Every row comes from one small tree of marks. The marks that hang from a mark follow it in brackets, in alphabetical order. Every link used is in the known rows. Which tree was each row made from?
Known rows:
zekef(pofufim): [ -2   1   4   6  -5  -8   8  11  -5   8 -11  -6 -11   5   5  -1 -10  -3
  14   1  12  -9  -1  10  -4  -6  -7   7  -4   1]
savu(pofun(pofufim(zekef) sarab(losovo))): [  0  -4  -2   2   9  -2   8 -12   8  12  17  12  18 -39  -5 -12  11   3
   7  -9 -11  12 -10   7  -8   5 -20   3   3   6]
gota(memuz(rokip) tumato): [  1  -5   2 -31   2  13  -1  13 -14   3 -17   0  17  10 -12   8 -10   6
 -25   2  11   1  -2   3   0 -14   8  57   4   0]
dumi(sute): [ -1  -1  12   2   0  -6  -8   0   1   3  16  -1 -11  11  12  -3 -11  -4
  18  -2   1   3  -1  19   2  -5  -3 -23   5  -1]
zekef(pofufim(pofun(sarab))): [ -4 -13   6  36  -6  -4  -2   3   9   3 -18  -7  -4 -19  -6  -3   0   0
  24  -1   8   4  -3 -13 -16  -4  -6  -1  -7   5]
memuz(rokip(tisa) ziref): [  5   2   3  -9   8   9 -19  -4  13 -11   1   2  19   3  16  17  -9   5
  28   2 -11   3  -3  53  -2  -5   4  36 -11   8]
pofun(pofufim): [ -2   5   1  28   2 -10   3   9   0   8  22   5   7   0  -2   0  -5  -1
  -2   0   5   9  -4  20  -1  -1  -4   7  -1   5]
pofun(pofufim(zekef) sarab(losovo) savu): [ -5 -17  -1  22   4   0  21 -24  31   3  21  10  20 -36 -19  -3  11   4
   0  -2 -11   5 -11  20 -22   6  -1 -11  -6  14]
tisa(dumi(sute(sarab(pofun)))): [  1   1   4  28   3  -4   4   3  27  -4  19 -13 -20 -14  30  -6 -11  -1
  15   0   8  -4  -3 -12  16 -12  -7 -12  -6  -1]
sarab(losovo pofun(pofufim(zekef))): [  2  -7  10   0   5  -8   3  -9  15   8  30   3   6 -27 -28  -4   5   1
 -14  -6   3  -3  -2  22  13   0 -13  20  -6   7]
sute(dumi sarab(pofun(pofufim))): [  0   9 -10  23  -2  -3  11  14  29  -5   7 -19 -15 -14  -7  -3   3  14
  -3   6   8  19  -3  14  22 -21 -14  13 -10  -7]
sarab(pofun(pofufim savu)): [ -3  -6   0  -9   1  -7   9   0  25   0  16   1  11 -13 -12  -2  -2   5
  10   2   1 -10  -4  31   7  -3   3   4  -5   4]
gota(tumato): [ -3   2   5 -15  -1   9   1  11 -11   7 -19  -4   0 -16 -12   4   4   2
  -3   1   2  -4  -2 -16   4  -1   0  21   8  -2]
savu(pofun): [  3   3  -5 -21   5   1   2  -2  -5   7  -3   6   9 -10   7  -9   1   2
  16  -5  -4   1  -2   1   5   2  -9   1   9  -4]
rokip(tisa(dumi(sute(sarab(losovo))))): [  1  -2   2  29  10   5   5 -11  20  -2  -4  -5  -6 -21  17  -6 -22   1
  27  -1 -11   5   2  -4  10  -7  -2  -8  -8   3]
dumi(sute(sarab(pofun(pofufim)))): [ -3   1   6  17   1 -10  -8   8  25  -1  28  -8 -20   7   7  -2  -8   2
  17   1   6   6  -4  37  17 -14 -11 -20  -1  -1]
savu(pofun(pofufim sarab)): [ -2   1  -8   1   7  -1   5   4  10  10  11   8  17 -26   8 -11   3   3
  16  -5  -9  14  -9   8  -6   0 -17   1   3   2]
tisa(dumi(sute(sarab(losovo pofun)))): [  2   0   4  29   6   1   8  -2  34   1  24 -13 -19 -17  22  -7 -14  -2
   7  -3  10  -2  -3 -12  19 -12 -10 -11  -6   0]
ziref(memuz(rokip(tisa(dumi)))): [  5  -6   2 -24   8   5  -5  -8  12  -1  -4 -10  10 -36  25  -4  -8   3
   2  -3 -10   0  -7   3  -3  -1  -7  29  -6   4]
rokip(tisa(dumi(sute))): [  0  -1   7  16   7  -3   0  -6   4  -2  -8   1   0 -21  24  -8 -22  -1
  37   0 -14   0   3  -5   2  -3   4  -6  -6   3]
memuz(rokip(tisa(dumi(sute))) ziref): [  6   4   8   8  10   5 -16  -3  18  -9  13  -1  12  -5  36  12 -20   1
  38   0  -7   1  -5  42   1  -8   3  28 -12   9]
savu(pofun(sarab)): [ -1  -3  -9 -21   6   7   3  -4  10   3  -7   4  11 -24   8 -11   7   4
  18  -5 -14   6  -6  -8  -5   1 -14  -5   4  -2]
rokip(tisa(dumi(sute(sarab(pofun))))): [ -1  -2   4  13   7  -1  -1  -5  21  -9  -7  -7  -8 -25  20  -7 -17   3
  37   2 -13  -2   2   1  14  -8  -1  -5 -10   1]
sarab(pofun(pofufim(zekef) savu)): [ -2  -8   7 -11   0 -15   6  -8  15  -4  17   6  12 -23 -16  -2  10   5
  10   1  -2 -13  -4  32   1   3   3   5  -4   6]
sute(sarab(losovo pofun(pofufim))): [  0  -1  -8  22   6   4   7   1  40   0  23 -10 -11  -9 -18   1  -1   7
 -14  -1   9   6  -3  20  23 -12 -15   7  -7   2]
losovo(ziref(memuz(rokip(tisa)))): [  9   0   2 -43   5   0 -15 -12  -6  -3   6  -3   5  -6  13   0   1  12
   7  -2 -11   9  -2  14   4  -2  -9   8   0  -6]
zekef(pofufim(pofun)): [ -1  -7   9  36  -6  -9  -3   5  -3   7 -16  -6  -5  -8  -7  -1  -5  -1
  22  -1  16  -1   0  -6  -8  -4  -2   4  -3   3]
gota(memuz(ziref) tumato): [ -4  -8   8 -17   1  17  -5  15 -32  -5 -19   7  14   6  -2  15  -2  -1
 -10   3  15   1  -1  -1  -3 -15  13  56   4   3]
dumi(sute(sarab(losovo))): [  0  -2   3  20   4   3  -2  -5  25   2  22  -8 -21  11   4  -1 -11   0
   6  -2   6   9  -2  21  13 -12 -10 -29   2  -1]

Which tree is each row?
[ -6  -7   4  27   0 -11   1  -3   6  -2  18  10  11 -32  -4  -3  17   2
   2  -1 -11  12  -9  10 -21   5 -11   1  -7  11]  pofun(pofufim(zekef) sarab)
[ -2 -11   6  31  -6  -7   6  -3   6   5 -19  -6   0  -8  -9  -1  -6   1
  28   1  14  -6  -1   1 -12  -2   6  -6  -2   4]  zekef(pofufim(pofun(savu)))
[  4  -7   3 -38   7   5 -11  -8   8  -1  -7  -7  10 -25  12  -2  -4   5
   2  -2 -14   2  -6  21  -4   0  -7  26  -2   3]  ziref(memuz(rokip(tisa)))
[  1   6 -11   4  -3   3   9   8  29 -10  -9 -22 -20 -14  -6  -3   6  14
  -1   6   5  14   0   0  23 -20 -11   9  -9 -11]  sute(dumi sarab(pofun))
[  0  -7   7 -30   6  19 -12  10 -19  -7 -24   6  26   5  -2  17 -12   6
   2   4   2   3  -2  24  -3 -16  14  71  -2   5]  gota(memuz(rokip(tisa) ziref) tumato)
[ -2  -5   3  -2   1  -3  -2  -4  32  -7  16 -10 -19   6   6  -2  -6   4
  23   3   2  -4  -3  33  14 -13  -2 -32   0  -3]  dumi(sute(sarab(pofun(savu))))
[  6   4   2   7  10   8 -12  -3  17 -11   5  -1  17 -10  30  14 -14   3
  29   1  -7   0  -5  32   0  -5   4  41 -14  10]  memuz(rokip(tisa(dumi)) ziref)
[  5  -6   8 -24   8   2  -9  -8  12   1   4 -10   5 -30  30  -6 -14   1
  11  -4  -9   1  -7  13  -2  -4  -8  18  -3   3]  ziref(memuz(rokip(tisa(dumi(sute)))))
[ -2  -2  -2   0   6  -8   3  -5   1   6  11  14  17 -36   5 -11  14   4
  17  -6 -13  10 -10   8 -12   5 -17   2   3   4]  savu(pofun(pofufim(zekef) sarab))
[ -3 -23  -2  31  -2   7  -1 -19  29  -8 -12   0  16 -31 -16  -1  12   6
  21   0  -7   8  -5 -21 -19   4  12 -22  -2   6]  pofufim(pofun(sarab savu))
[ -1   0   2  26   7  -1   1  -5  14  -6  -8  -4  -7 -19  24  -6 -19   2
  35   2 -13   3   2  -2   7  -6   1 -11  -7   2]  rokip(tisa(dumi(sute(sarab))))
[ -3 -18 -10  -4   5  19  20 -24  44  -1  -1  -1  13 -22 -14  -3   3   4
   1  -1 -12  -1  -7   0 -13   0   4 -20  -5   6]  pofun(sarab(losovo) savu)
[ -2 -27   9  28  -4  -5  -5 -33  14 -14 -13   7  16 -48 -21  -2  30   7
  22  -1 -14   4  -5 -20 -29  13  11 -21  -2   9]  pofufim(pofun(sarab savu) zekef)
[  3  -1   5  -1   3   0  -8  -7  26  -1  30 -10 -24  11  -1  -2  -6   5
  11  -2   5   6   0  24  25 -15 -14 -28   0  -6]  dumi(sute(sarab(losovo(ziref) pofun)))
[  0  -6   4  22   4  -6   3 -16   8   4  33  11  10 -26 -14  -3  15   6
  -7  -5  -9  18  -6   6 -11   3 -17  -5  -6   7]  pofun(pofufim(zekef) sarab(losovo(ziref)))
[  1 -12   7  -6   4  -5  14 -19  27   5  27   4  13 -27 -30  -3   4   4
  -5  -4   1 -10  -4  30   7   2  -2   8  -5   8]  sarab(losovo pofun(pofufim(zekef) savu))
[  2   1  -9  -3  10   3   7  -7  11  13  24   9  16 -20   0 -11   1   7
   9  -8  -8  19  -7   5   2  -2 -22  -4   4   0]  savu(pofun(pofufim sarab(losovo(ziref))))
[  3   7 -14  28   1  12  17  -3  29   1  -2 -19 -17  -7 -11  -2  -1  11
 -17   2   8  24  -1  -6  18 -18 -11   3  -6  -8]  sute(dumi sarab(losovo))
[  4  -3  -9 -25   9  11   4 -14  12   8   6   5  10 -20   1 -11   6   7
  11  -8 -12  11  -4 -11   3   0 -19 -10   5  -4]  savu(pofun(sarab(losovo(ziref))))
[  0   4   2  41   3  -3   6   2  21  -1  18 -10 -19  -9  34  -5 -13  -3
  13   0   8   2  -4 -16   9 -10  -5 -17  -4   0]  tisa(dumi(sute(sarab)))
[ 11  -7   4 -52   7   7  -7 -16  21   3  27  -9   1 -16 -12  -3   2   9
 -17  -7   2  -1  -2  11  23  -7 -18  19  -3  -5]  sarab(losovo(ziref(memuz(rokip))) pofun)
[ -3 -19   3  33  -3   3  10 -10  25   6 -16  -7   2 -22 -16  -3  -3   1
  22  -2   8  -1  -5  -7 -17  -3   0  -9  -6   7]  zekef(pofufim(pofun(sarab(losovo) savu)))
[  0 -29   9  31  -1   2  -1 -40  22  -8  -6   7  17 -50 -30  -2  26   6
  12  -4 -12   5  -6 -20 -24  12   8 -19  -2  11]  pofufim(pofun(sarab(losovo) savu) zekef)
[  2   2   2  41   6   2  10  -3  26   3  23 -11 -18 -11  26  -5 -16  -4
   5  -3  10   3  -4 -16  12 -11  -7 -16  -4   1]  tisa(dumi(sute(sarab(losovo))))
[  7   7 -11   0   1   8  11  -5  31  -4   8 -20 -21  -8 -16  -3   5  18
 -11   2   7  20   2  -2  33 -21 -17   3  -8 -14]  sute(dumi sarab(losovo(ziref) pofun))
[ 10  -4   1 -30   9  10  -5 -22   7   5  13  -3   6 -11  -4  -1  -5   8
  -7  -6  -8   9  -1  11  10  -2 -11  10  -1  -2]  sarab(losovo(ziref(memuz(rokip(tisa)))))
[ -7 -14  -1  18   0  -8  14 -16  21  -5  13  11  19 -33  -7  -2  16   5
  12   2 -14   3 -11  21 -27   7   3 -16  -6  12]  pofun(pofufim(zekef) sarab savu)
[  0   8  -4  22  -3  -9   8   7  22  -8   5 -14 -15 -22 -10  -3  12  14
  -3   5   5  17  -3  14  17 -16 -14  14 -10  -5]  sute(dumi sarab(pofun(pofufim(zekef))))
[ 10   1   2 -40   2  -1 -13  -9  -5  -1  18  -5   1   0  14   1   5  10
  -5  -3  -2   8  -4   9   4  -2 -11   6   2  -7]  losovo(ziref(memuz(rokip)))
[  8  -4   3 -30   4   5  -2 -14  15   3  23  -3  -3  -4 -21  -3   1   7
  -8  -5   2  -2   4   3  25  -5 -12   4  -4  -6]  sarab(losovo(ziref) pofun)
[  1  -5   7 -26   3  18 -10  15 -17  -3 -11   3  20  13   0  19  -6   3
 -14   3  15   2  -5  18  -2 -17  11  69   1   4]  gota(memuz(rokip ziref) tumato)
[  0  -2  -9   3  10   5  11  -3  18  15  18   8  17 -28  -3 -12   0   3
   6  -8  -7  15  -9   6  -2  -1 -20   3   3   4]  savu(pofun(pofufim sarab(losovo)))
[  7  10 -14  20   1  10  14  -7  21  -1   5 -17 -20   2  -9   0   2  16
 -13   2   8  28   1  -8  23 -18 -13  -5  -5 -13]  sute(dumi sarab(losovo(ziref)))
[ -1  -2   6  19   5  -3  -3   1  33   4  35  -9 -19   3  -3  -3 -11   1
   7  -2   9   7  -4  36  21 -15 -14 -18  -1   1]  dumi(sute(sarab(losovo pofun(pofufim))))
[ -1 -21  13  36  -4  -7 -16 -23   3 -11 -10   7   9 -47 -18  -3  30   4
  14  -3 -11  11  -4 -28 -24  11   0  -8  -3   8]  pofufim(pofun(sarab) zekef)
[  3   3 -11   7   1  11  14  -1  39  -3  -1 -23 -19 -17 -18  -3   2  13
 -14   2   8  15   0   0  28 -20 -15  10  -9  -9]  sute(dumi sarab(losovo pofun))
[ -2  -2   6   3   0  -4  -9   3  26  -6  17 -10 -23   7   7  -2  -5   2
  18   1   3   1  -2  27  17 -14  -9 -24   0  -4]  dumi(sute(sarab(pofun)))
[ -8 -10  -9  20   2   1  18  -5  33   0  13   5  18 -20  -4  -2   2   5
  11   3  -9   7 -10  20 -20   0   4 -15  -6   9]  pofun(pofufim sarab savu)
[  3 -16   2  32   1   9 -11 -20  19  -1   3   0   8 -26 -21  -2  12   7
   5  -5  -4  21  -1 -32  -6   1  -4 -14  -2   2]  pofufim(pofun(sarab(losovo(ziref))))
